What can hang from each mark:
romut: gibip mipego mununa panas
dadul: dumo zopafaf
rolugof: mununa panas
dumo: bukim dadul mununa panas torug
panas: rolugof romut zapi
zopafaf: dadul
mipego: romut
bukim: dumo romut zapi
mununa: dumo rolugof zapi
torug: dumo romut zapi
zapi: gibip torug
gibip: dumo romut

Each row was made from one small tree. Brackets hold a mark, then the marks that hang from it, in alphabetical order. Every link used is in the known rows. Write each row's tree.
In the rows, 128 means zero.
Known rows:
(dadul (dumo (bukim romut) (panas rolugof zapi)) zopafaf): [152 227  99 153 128 167 131 122 121 198 154  76 116 107 111 142 144 131
 128 146 123 180 178 137 134 144 127 124 133  94 146 132 159 146 190 117
 160  98 115  73 115 145 147]
(gibip dumo romut): [143 151 114 130 158 143 171 136 141 130 160  85 112 113 124 154 113 113
 144 166 113 130 145 104 141 130 127 125 131 145 147 142 127 131 117 108
 173 146 127 149 131 112 150]
(romut (mununa (dumo dadul) rolugof zapi) panas): [129 205 110 159 138 120 155 154 162 123 185 118 142 107 177 179 156 102
 100 144 127 136 166  77 123 177 136 161 187 146 143 110 131  82 153 108
 139 142 118 136 112 127 154]
(dumo dadul panas (torug (romut mipego) (zapi gibip))): [159 185 139 114 132 183 193  90 106 157 198  72  84 100 123 160 113 138
 137 101 129 147 139 106 156 144  86 166 106 111 142 133 115 175 171 101
 161 151 158  97 135 111 131]
(mununa rolugof): [132 157 116 121 154 125 130 141 136 160 175 109 107 114 151 171 115 107
 141 137 134 126 162 110 117 126 135 148 150 147 148 124 137 136 135 115
 133 145 126 132 131 107 156]
(romut gibip mipego): [156 190 131 123 168 115 153 163 145 146 181 112 108  89 162 176 127 116
 119 146 123 114 155  85 125 140 110 156 129 136 152 142 110 149 125 106
 138 159 118 116 135 116 161]
(mipego (romut (gibip dumo) (panas (rolugof mununa) zapi))): [186 235 121 162 156 154 167 120 164 154 128  98 111  97 154 152 132 124
 102 155 134 135 180 110 128 163 106 149 145 138 136 138 106  88 155 133
 131 141 134 122 121 109 150]
(romut gibip mipego (mununa dumo rolugof) panas): [148 240 125 150 174  93 155 179 154 128 178 123 134  83 202 171 144 103
  84 159 125  97 175  59 120 173  97 181 164 136 158 125 122  88 135 114
 134 171 102 129 119 114 164]
(gibip dumo (romut mipego (mununa rolugof) panas)): [146 202 111 152 179 117 183 154 150 111 156  96 130  91 158 161 125 108
  91 171 109 117 166  74 131 175  96 149 141 137 174 129 123  95 124 110
 180 171 106 153 117 100 148]
(zapi (gibip dumo (romut mununa panas)) torug): [171 189 115 142 178 126 173 160 138  93 158  91 121 103 152 148  97 100
 122 135 132 124 144  81 152 137 115 149 125 142 144 136 106 125 110 118
 140 146 124 156 110 108 126]
(dadul dumo zopafaf): [136 180 106 129 163 133 115 159 129 162 187 114 115 110 122 164 123 111
 164 157 118 127 154 101 115 123 118 137 140 120 145 120 146 167 125 116
 140 113 116 115 130 134 159]
(zapi (gibip (dumo (torug (romut (panas rolugof)))))): [179 204 130 137 148 169 167 116 132 143 153  70 102 106 143 150  94 122
 130 135 131 130 158  96 135 131 111 157 128 117 134 126 102 141 166 123
 142 139 135 115 131 103 122]
(romut gibip mipego mununa (panas rolugof zapi)): [204 252 117 164 166 120 170 156 157 146 145 108 116  57 176 172 135 115
  67 163 124 142 164  75 106 183 102 170 129 120 150 146  87 103 157 124
 127 176 120 106 129 121 150]
(zapi (gibip (dumo bukim)) torug): [147 168 123 130 152 140 151 140 125 137 175 100 118 115 149 146  94 109
 138 104 138 136 151  99 171 105 129 123 125 127 124 127 128 156 132 112
 127 114 126 120 120 121 131]
(mununa (dumo bukim panas (torug romut)) rolugof zapi): [113 190 123 137  98 174 152  88 134 152 200  67 120 122 158 163 130 133
 116 136 126 152 161 107 154 146 125 156 183 133 146 102 166 123 186  90
 177 112 128  96 118 121 133]
(bukim (dumo (panas rolugof)) (romut mununa)): [161 219 110 127 166 142 160 147 137 177 153  64 114 113 121 153 142 116
 122 128 135 149 166 130 134 147 149 139 121 118 164 134 131 138 176 103
 164 145 123  89 133 125 163]
(zopafaf dadul): [130 164 108 134 162 138 138 149 138 142 172  94 104 119 120 178 119 119
 143 126 124 118 150 119 123 117 138 135 133 150 147 140 107 153 132 105
 123 147 126 130 136 135 152]
(gibip (dumo dadul)): [132 157 121 134 146 142 177 138 143 139 173 101 113 115 125 165 127 115
 147 138 119 140 154 106 146 143 128 116 133 128 127 135 123 144 142 109
 153 136 128 132 135 125 158]
(panas rolugof romut): [161 177 121 146 152 153 140 122 160 172 141  77 100 112 137 170 113 112
 143 144 131 141 153 115 107 122 143 155 138 117 127 133 120 129 156 124
 110 141 148 118 132 116 148]
(zopafaf (dadul (dumo torug))): [128 180 106 136 149 158 134 149 126 137 183  87  96 129 115 167 131 123
 150 131 116 125 163 119 126 124 136 137 135 139 143 130 120 168 150 102
 141 130 109 103 141 145 146]
(torug dumo (romut panas)): [158 192 119 125 153 136 168 110 126 156 183  82  96  99 156 189 103 115
 125 152 126 117 135  99 124 124 104 153 127 137 158 128 103 171 132 110
 149 165 149 140 152  94 142]
(rolugof panas): [144 167 116 135 158 144 151 144 133 159 185 102  95 109 133 170 105 123
 143 139 131 115 152 109 138 114 113 139 144 128 144 147 132 140 143 111
 123 133 145 126 149 108 164]
(mipego (romut (mununa dumo))): [139 185 112 127 168 136 143 133 154 149 185  94 109 109 156 162 112 114
 116 132 133 108 148  88 147 142 134 149 154 153 126 124 135 108 126 118
 132 146 136 133 136 125 161]
(mununa (dumo dadul) zapi): [127 167 116 140 128 147 149 143 153 146 187 110 125 122 146 177 150 109
 133 143 117 142 145  91 131 143 155 139 169 142 129 120 131 121 139 100
 139 128 136 125 123 138 156]
(mununa dumo rolugof zapi): [120 166 111 132 138 135 120 147 145 156 180 114 130 126 168 173 141 101
 127 150 125 132 159  92 115 133 155 158 186 153 147 106 148 104 132 103
 138 132 129 135 114 117 156]
(mununa (dumo dadul (panas rolugof romut)) (zapi torug)): [143 194 121 167 116 176 151 108 156 146 145  70 117 140 146 171 140 104
 133 136 127 172 159 111 134 144 148 161 178 107 111 114 134 114 166 102
 116 113 157 104  97 145 134]
(bukim (romut mipego mununa) zapi): [146 187 109 118 182 119 169 162 138 163 170  97  98  98 137 170 144 124
  85 120 110 143 146 101 143 146 136 151 115 138 184 143 120 147 138 102
 163 159 118 102 126 104 171]
(gibip dumo (romut mununa)): [151 166 108 138 169 136 181 147 149 117 165  90 115  96 126 156 118 114
 128 168 116 131 141  92 143 151 122 127 130 146 150 141 128 117 120 108
 170 156 119 151 136 113 153]
(romut gibip (panas (zapi torug))): [179 206 120 145 152 117 154 151 139 134 159 103 106  90 180 169 114 105
 101 140 134 146 153  93 125 138 117 161 138 141 132 141  94 142 137 127
 116 150 130 121 118 117 139]
(bukim dumo): [147 174 112 114 163 131 143 152 137 169 179  95 118 114 134 167 125 104
 149 133 127 128 147 118 127 119 148 132 128 133 154 124 122 161 140 107
 156 143 133 112 140 122 166]
(romut (gibip (dumo dadul panas)) (mununa rolugof)): [133 200 132 145 142 124 187 144 144 110 177  98 124 104 157 166 147 121
 126 141 141 147 176  97 143 186  97 142 151 133 142 128 136 113 163 100
 158 146 101 130 119 125 163]
(torug (romut mipego)): [148 174 120 118 169 141 162 134 140 159 185  93  96  89 139 179 109 112
 123 141 106 119 136  91 130 126 108 148 121 129 153 130 116 164 129 102
 146 169 153 120 148 104 146]
(dumo mununa torug): [144 164 122 129 131 145 159 121 139 158 186  85  98 110 132 172 126 125
 153 129 138 128 145 108 158 137 135 140 135 128 142 145 133 162 157 108
 166 116 122  99 136 120 153]
(dadul (dumo mununa) zopafaf): [135 185 107 138 153 131 124 153 137 166 186 111 123 109 121 172 139 106
 178 154 126 127 148  98 138 134 114 131 143 114 149 129 156 168 134 110
 157  98 115 108 123 138 163]
(panas (rolugof mununa) romut zapi): [174 196 112 158 147 175 148 122 168 186 128  95  98 101 123 165 137 117
 137 147 130 159 157 132 101 134 145 154 136 107 138 134 124 108 163 128
 104 137 166 112 128 105 148]
(rolugof (mununa (dumo dadul (torug romut)) (zapi gibip))): [139 183 134 129 125 186 159 136 148 141 201 104 111 123 131 162 156 120
 153 116 123 134 143 101 142 133 143 160 160 130 140 114 134 128 159  94
 130 120 157 108 131 112 134]
(torug (dumo mununa panas)): [144 180 121 129 129 140 168 101 118 168 185  78 105 117 136 191 123 123
 158 143 151 134 140 118 157 139 115 142 126 121 158 140 134 173 141  96
 183 122 133 121 132 112 158]
(zopafaf (dadul (dumo (torug (romut gibip))))): [137 203 125 131 149 158 146 147 130 124 188  77  90 112 132 169 139 122
 144 140 114 121 154 107 121 125 106 150 138 147 144 131 115 172 162  93
 134 151 116 102 148 137 139]
(mipego (romut gibip panas)): [157 201 132 129 160 115 145 130 158 138 175  87 102 107 174 174 103 122
 116 130 144 109 162  94 132 141 109 164 146 162 134 140 101 133 135 124
 132 147 119 132 124 117 156]
(zopafaf (dadul (dumo (bukim romut) torug))): [115 196 108 137 138 159 143 146 126 152 183  68  98 130 113 149 147 133
 131 108 116 130 172 132 152 119 147 117 129 135 149 137 135 169 183  99
 152 120  98  81 141 149 142]

Which tree is each row?
[152 176 127 109 143 157 160  99 108 171 190  86  98 109 150 177 110 131
 128 108 138 152 122 115 151 106 119 147 117 139 166 125 118 182 146  98
 152 135 146 112 137  99 145] => (torug (dumo (bukim (zapi gibip))) romut)
[145 217 114 151 123 170 133 105 122 172 184  75 114 112 111 143 121 145
 148 153 129 156 181 121 141 146 108 133 139  92 139 128 158 164 189 115
 164  76  96  61 124 152 143] => (dadul (dumo bukim (panas rolugof) torug) zopafaf)
[151 181 121 116 162 148 166 117 119 164 190  90  91  92 149 189 113 111
 120 152 113 117 131  93 128 123 105 147 117 125 163 125 114 182 124  95
 155 175 156 129 158  93 145] => (torug dumo (romut mipego))
[195 227 104 167 167 142 178 137 151 140 135  91 114  67 144 163 124 113
  77 176 111 146 154  87 110 179 114 157 123 122 159 153  97  97 143 126
 152 177 133 122 127 118 141] => (gibip (romut mipego mununa (panas rolugof zapi)))
[183 243 102 163 139 141 174 115 132 177 149  78 107  78 157 162 138 123
  69 143 136 160 162 114 133 160 135 133 123 117 155 146 110 123 188 126
 146 155 123 104 146 114 142] => (torug (dumo (bukim (romut mununa (panas rolugof zapi)))))
[122 195 111 145 147 162 137 135 144 144 161  65 108 144 115 182 127 124
 164 129 123 139 157 135 117 126 121 151 136 122 143 123 128 153 151 101
 134 127 132 122 116 145 147] => (zopafaf (dadul (dumo (panas romut))))
[134 203 109 126 140 144 172 149 145 149 184  70 128 125 123 172 170 117
 117 109 127 168 150 124 146 164 159 133 139 129 169 121 132 142 176  82
 184 135 121  98 122 133 163] => (bukim (dumo dadul panas) (romut (mununa zapi)))
[162 183 105 154 135 158 167 115 104 163 170  94  89 108 149 181 125 101
 129 142 146 146 129 112 166 120 112 133 144 110 144 147 132 159 148 101
 135 128 167 120 143 105 146] => (rolugof (panas (zapi (torug (dumo mununa)))))
[134 204 109 149 127 141 159 125 153 145 199  93 138 105 150 166 132 132
 108 140 128 148 151  93 155 161 133 141 162 135 144 123 149 109 156  99
 166 109 118 108 121 141 157] => (romut (mununa (dumo bukim panas) zapi))
[128 204 117 161  94 178 169  99 127 160 195  76 121 107 125 149 141 147
 129 137 128 171 160 119 168 166 121 129 155  90 120 129 154 134 196 112
 170  85 114  78 114 160 148] => (mununa (dumo bukim (dadul zopafaf) (panas zapi) torug))
[127 187 123 131 127 136 173 115 141 178 181  66 111 116 124 164 134 137
 145 110 143 143 157 130 184 140 129 124 126 122 154 154 154 155 176 103
 184 104 118  89 122 127 159] => (dumo (bukim romut) mununa panas)
[129 174 118 133 134 145 183 102 132 158 173  80 118 118 123 160 115 150
 122 128 126 168 156 126 174 143 112 122 127 129 159 136 142 149 157 104
 196 101 109 101 110 123 166] => (gibip (dumo (bukim zapi) panas))
[139 171 124 137 130 138 175 112 129 158 188  97 103 113 136 193 146 110
 159 137 143 134 138 110 152 145 126 126 131 123 143 143 124 170 147  97
 162 133 137 121 144 121 159] => (torug (dumo dadul mununa))
[127 184 129 132 148 113 161 160 143 150 156  91 117 116 163 161 163 103
 138 138 138 127 169 103 155 144 124 134 155 142 157 137 147 122 159  99
 167 139 102 128 118 105 165] => (bukim (romut (gibip (dumo (mununa rolugof)))))
[161 172 120 116 152 163 179  99 120 170 191  85  79  80 130 162 111 127
 115 139 111 127 135  92 140 130  94 155 114 128 147 136 117 173 155 110
 161 166 153 101 157  97 140] => (dumo (torug (romut mipego) zapi))
[164 166 107 126 151 154 154 122 128 153 166  91  87  93 144 171 101  98
 122 134 119 157 129 109 131 115 126 143 130 136 128 129 116 164 137 112
 119 161 170 123 139 107 128] => (panas (zapi (torug romut)))
[142 205 146 142 140 141 182 133 162 137 172  74 108 111 151 184 141 131
 132 129 128 144 155 106 134 162 100 166 131 106 137 136 116 141 158 101
 144 144 129 111 113 131 156] => (dumo dadul (panas (romut gibip mipego)))
[143 184 116 136 130 160 175  77 109 173 206  90  99  80 121 165 129 125
 140 144 128 147 128 107 151 132  82 121 126 114 140 135 135 182 172 106
 150 135 148 113 158 120 143] => (torug (dumo bukim (dadul zopafaf)) romut zapi)
[137 183 138 141 138 137 179 115 160 130 170  84 111 119 150 170 145 116
 145 128 143 129 153  97 178 163 107 123 150 146 119 142 125 133 152 102
 162 128 119 124 124 136 165] => (mipego (romut (gibip (dumo dadul mununa))))
[188 223 133 145 126 187 176 103 142 166 157  74  85  85 126 156 138 140
 127 153 135 160 167 128 123 158 100 166 132 115 145 142 122 133 191 110
 140 137 147  80 139 104 139] => (dumo (panas (rolugof mununa) zapi) (torug (romut gibip)))
[121 210 111 143 138 142 153 119 146 158 174  81 120 124 147 171 138 134
 120 125 132 177 164 126 138 159 111 155 147 122 161 111 165 126 179 106
 165 111 112  95 106 127 160] => (dadul (dumo (bukim zapi) (panas (romut (mununa rolugof)))))
[186 218 116 154 140 180 173 107 148 172 150  87  89  83 126 160 125 129
 114 152 121 145 163 120 116 148 117 160 132 116 149 138 108 126 180 130
 134 145 158  93 144  97 132] => (dumo (torug (romut (panas (rolugof mununa) zapi))))
[162 209 105 146 165 115 159 157 162 131 182 111 126  86 163 188 127 115
  79 145 114 127 147  67 120 165 120 162 140 139 168 126 105 124 127 108
 155 153 118 125 123 113 151] => (romut mipego (mununa zapi) panas)
[150 170 111 105 172 143 157 134 121 162 171  81  99 119 137 172 121  99
 126 117 117 155 127 120 145 107 134 141 126 141 165 118 119 187 141  96
 154 147 155  95 129 109 152] => (bukim dumo (zapi (torug romut)))
[177 217 117 139 143 167 167 120 123 156 165  72 106  98 160 185 120 124
 109 122 143 162 126 107 127 151 117 180 110  95 157 117 111 140 142 105
 145 155 154 132 116 103 139] => (torug (dumo (panas (romut mipego mununa) (zapi gibip))))
[131 179 123 139 146 169 184 121 132 134 189  82 104  97 114 159 133 126
 130 149  98 136 145  87 152 153  92 126 132  96 144 121 131 169 161  99
 172 134 125 106 135 123 140] => (gibip (dumo (dadul zopafaf) (torug (romut mipego))))
[122 184 118 129 145 134 151 146 143 177 182  90 115 115 146 149 135 120
 126 124 121 121 160 111 159 118 152 126 145 134 137 139 149 129 156 114
 146 127 122 108 136 126 160] => (mununa (dumo (bukim romut)))
[187 223 125 157 131 163 166 100 147 143 134  64 101 102 169 148 119 130
  87 150 138 150 176 100 136 167 114 153 148 137 119 135  97 110 177 133
 150 139 115 107 123 122 140] => (mipego (romut (gibip (dumo torug)) (panas rolugof zapi)))
[150 210 127 110 177 116 155 183 139 168 171  88 117 105 153 161 161 105
 117 127 116 118 158 105 133 130 139 142 118 130 173 135 117 157 147  94
 162 166 114  97 133 116 172] => (bukim dumo (romut gibip mipego))
[143 179 113 136 114 148 159  97 126 160 188  79 117 125 143 200 139 121
 144 145 147 154 134 110 151 146 130 145 146 131 167 129 135 164 141  84
 191 108 133 123 120 115 153] => (torug (dumo (mununa zapi) panas))
[162 229 106 146 147 165 151 133 124 157 183  87 105  85 136 167 128 120
 110 164  95 143 147  87 119 152  89 158 130  97 156 113 123 168 158 117
 168 138 127  93 128 122 132] => (dadul (dumo (torug (romut mipego (panas zapi)))) zopafaf)
[162 201 116 138 162 127 150 143 146 175 144  82 101 108 140 158 121 116
 119 137 129 126 174 114 119 130 141 149 132 132 150 146 110 134 158 129
 132 148 125 113 130 112 150] => (bukim (romut (panas rolugof)))
[150 190 137 123 135 176 191 106 121 145 182  60 105 112 131 165 114 131
 148 120 130 133 139  96 183 146  93 150 116 101 154 127 131 166 158  89
 199 123 136 104 119 107 133] => (zapi (gibip (dumo mununa panas (torug (romut mipego)))))
[146 174 103 126 154 128 145 161 153 148 180  94 110 106 140 171 144 115
 104 126 125 145 142  97 128 139 162 143 143 151 161 130 129 132 144 100
 147 144 122 123 133 111 156] => (bukim (romut (mununa zapi)))
[138 189 115 140 169 128 149 150 160 145 166  96 111  98 163 180 128 105
 107 136 125 130 154  92 113 152 122 168 144 122 155 113 134 114 143 112
 128 164 132 132 126 102 154] => (panas (romut mipego (mununa rolugof)))
[162 192 117 122 161 159 161 113  93 161 196 101  87  88 161 168 109 108
 128 127 154 121 131  96 133 117  77 170 141 134 160 123 136 137 156 104
 114 174 173 150 163  70 144] => (torug dumo (romut (mununa (rolugof panas))) (zapi gibip))
[173 220 131 135 154 126 182 140 154 116 192  81  98  73 167 172 116 127
 102 144 133 119 150  78 130 159  93 172 134 142 146 139 101 143 164 115
 141 165 116 112 151 106 143] => (dumo (torug (romut gibip mununa panas)))
[192 183 117 145 160 174 141 141 131 152 131 107  98 102 123 142 121 102
 143 137 135 152 154 123 122 118 144 156 126 130 143 146 115 117 129 120
 101 137 165 120 116 105 120] => (panas (rolugof mununa) (zapi (gibip romut) torug))
[159 172 118 114 168 146 171 111 127 175 184  99  88  78 133 171 109 115
 121 142 108 125 130  90 131 126  90 152 114 134 149 136 117 164 137 109
 147 178 166 122 155  97 147] => (torug (romut mipego) zapi)
[168 180 129 113 158 134 167 119 132 160 186  98  89  78 148 167 116 117
 134 146 129 128 133  93 126 124  88 158 126 153 137 143 115 157 147 113
 130 173 152 124 155  99 151] => (torug (romut gibip) zapi)
[130 193 106 136 149 134 122 146 135 165 197 110 125 103 123 159 123 121
 154 148 119 133 158 104 135 125 113 122 139 114 142 126 156 165 148 116
 145  98 106 100 132 145 155] => (dadul (dumo bukim) zopafaf)
[154 215 108 152 142 189 153 107 118 172 161  90  90 120  80 149 144 141
 156 142 127 137 184 143 127 140 104 149 125 120 153 141 131 148 178 110
 143 116 130  78 137 135 143] => (zopafaf (dadul (dumo (panas (rolugof mununa)) (torug zapi))))
[130 187 121 145 122 145 167 101 118 158 192  82 115 116 120 188 144 125
 170 145 149 145 141 116 163 158 101 131 138 100 155 138 143 178 154  95
 179  98 123 114 119 134 161] => (torug (dumo (dadul zopafaf) mununa panas))
